Each row was made from one path, in order. Every step used is in the known rows, and no mark comes twice. Write each row's path.
Known rows:
nanor, depu, zupe, nuka: [ 19   5  -1  -1  -9 -23 -27   1  16  22 -15  23 -13  38  -8 -19  22  13]
rafatuf, komek, nanor, fopab, nuka: [ 15   9  10 -30   9 -20 -22 -12  14  13 -37  21  18   1  -6 -25  32  73]
fopab, nuka, rovep, depu, nanor, komek, rafatuf: [ 25  -9 -21  -7   8 -24 -27   1  10  53 -49   6  -5  13  -2 -33  26   5]
nanor, fopab, nuka, rovep: [ 23  -2  -7 -19  -5 -16 -20   5   2  29 -35   9  -7  13  -4 -35  42  54]
zupe, depu, nanor, fopab, nuka, rovep: [ 32  19  -8 -25   6 -14 -14   3  10  49 -28  22 -31  15 -18 -29  19  12]
rovep, depu, nanor, komek, rafatuf: [ 30   7   5  -4   3 -37 -22   8  12  51 -48  39  -3  16  -5 -29  -6 -50]
rovep, depu, nanor: [ 28   6   1  -3  -4 -37 -21   9   6  43 -41  24   1  16  -6 -25   3 -54]
zupe, depu: [ 20  16  -8 -20   8 -18 -10  -4   4  31 -19  22 -30   6 -15 -24  14  -7]
nuka, rovep, depu: [ 21  -9 -24  -5  -3 -32 -16  -7   0  42 -38 -11  -3  10  -3 -27  17 -14]
zupe, nuka, rovep, depu, nanor, komek, rafatuf: [ 28  -6 -20  -1  12 -26 -17   1  10  40 -33   1 -23  28 -10 -33   1  36]
rovep, depu, zupe, nuka: [ 25  -1 -10  27 -12 -38 -19   0   5  34 -27   7   3  30  -4 -25   2 -29]
komek, nanor: [  6   8  12 -34  -1 -27 -23  -5  10  18 -38  27  -4   1 -11 -26  25  -9]
zupe, depu, nanor, fopab: [ 31  25   3 -27   5 -16 -12   6   9  41 -24  34 -32  15 -19 -27  11   1]
fopab, nuka, rovep, depu: [ 20 -14 -26  -3   0 -24 -24  -2   2  43 -41 -10  -1   9  -1 -30  37   4]
komek, rafatuf: [ 14   9   3 -12  23 -26 -16   3   9  13 -33  32  -6  10  -1 -26   9  29]
nanor, komek, rafatuf: [ 18   6   9 -24  18 -27 -19   1  15  33 -42  54 -21   7  -5 -35   2   2]
fopab, nuka: [ 14  -4  -8 -13   5 -19 -24   5   3  24 -33  16  -6   6  -3 -29  38   7]
fopab, nuka, rovep: [ 16 -11 -23 -13   5 -18 -23   0   2  34 -36  -4  -8   7  -3 -31  42  20]
nanor, fopab, nuka, rovep, depu, zupe: [ 27  -3 -10  -3 -12 -22 -22   3   3  37 -36   5   1  21  -3 -34  36  38]

Which path is each row?
[ 22   0 -14  15  -6 -29 -15  -1   7  23 -16   2 -13  35  -9 -28  10  18]  depu, zupe, nuka, rovep
[ 23 -11 -26   2   4 -26 -15  -2   2  29 -25 -14 -19  24  -9 -29  12  35]  zupe, nuka, rovep, depu
[ 26  14  16 -32   5 -27 -21  14  14  42 -41  57 -24  12 -13 -33   3 -37]  depu, nanor, komek
[ 27  23  -1 -24  10 -18 -12   4   9  41 -24  33 -33  11 -19 -24   7 -21]  zupe, depu, nanor
[ 11  10  10 -30  13 -24 -19 -15  14  10 -35  22  16  -2  -7 -22  22  46]  rafatuf, komek, nanor
[ 21   2   2 -19  -5 -17 -21   9   2  22 -32  22  -6  13  -5 -34  40  45]  nanor, fopab, nuka
[ 27  -7 -23   0   5 -26 -16   2   5  34 -27  -9 -21  27 -11 -30   9  30]  zupe, nuka, rovep, depu, nanor
[ 24 -11 -21  -9   1 -24 -26   1   7  54 -47   4  -7  11  -3 -33  30  -8]  fopab, nuka, rovep, depu, nanor, komek
[ 19   4   1 -23   6 -23 -22 -16  14  25 -42   7  22   3  -5 -26  30  68]  rafatuf, komek, nanor, fopab, nuka, rovep, depu
[ 27  17  17 -29  15 -27 -21  13  18  41 -43  60 -22  14 -11 -33  -3 -19]  depu, nanor, komek, rafatuf
[ 32   5   2  -2  -8 -32 -24  11   6  47 -43  23   4  20  -5 -28  13 -27]  rovep, depu, nanor, fopab, nuka
[ 31  11   5 -25  -1 -20 -22  16   9  39 -38  29 -12  18 -11 -33  26  18]  depu, nanor, fopab, nuka, rovep
[ 29  -2 -16  -9  -5 -31 -17   0   3  49 -42  -2  -4  16  -6 -29  15  -7]  nuka, rovep, depu, nanor, fopab
[ 29  14  12 -26  -1 -20 -22  19   9  34 -37  39 -11  18 -11 -32  24  12]  depu, nanor, fopab, nuka
[ 29  25   2 -27  17 -18 -14   3  16  49 -31  47 -38  12 -19 -28  -1 -16]  zupe, depu, nanor, komek, rafatuf
[ 29  23   2 -30  10 -18 -13   3  13  50 -29  45 -40  11 -20 -29   2 -28]  zupe, depu, nanor, komek
[ 23  -7 -24   8  -9 -35 -17  -8   3  44 -36 -11   1  18  -3 -27  13 -21]  nuka, rovep, depu, zupe
[ 11   6   4 -22  -9 -25 -30 -11  21  28 -32  16  -7  23 -12 -22  28  13]  komek, nanor, depu, zupe, nuka, rovep
[ 25  -4 -10 -12  -7 -20 -22   4   2  36 -38   5  -2  15  -3 -34  39  43]  nanor, fopab, nuka, rovep, depu
[ 16   6   3 -30   9 -19 -21 -15  14  18 -39  11  17   2  -6 -26  34  79]  rafatuf, komek, nanor, fopab, nuka, rovep
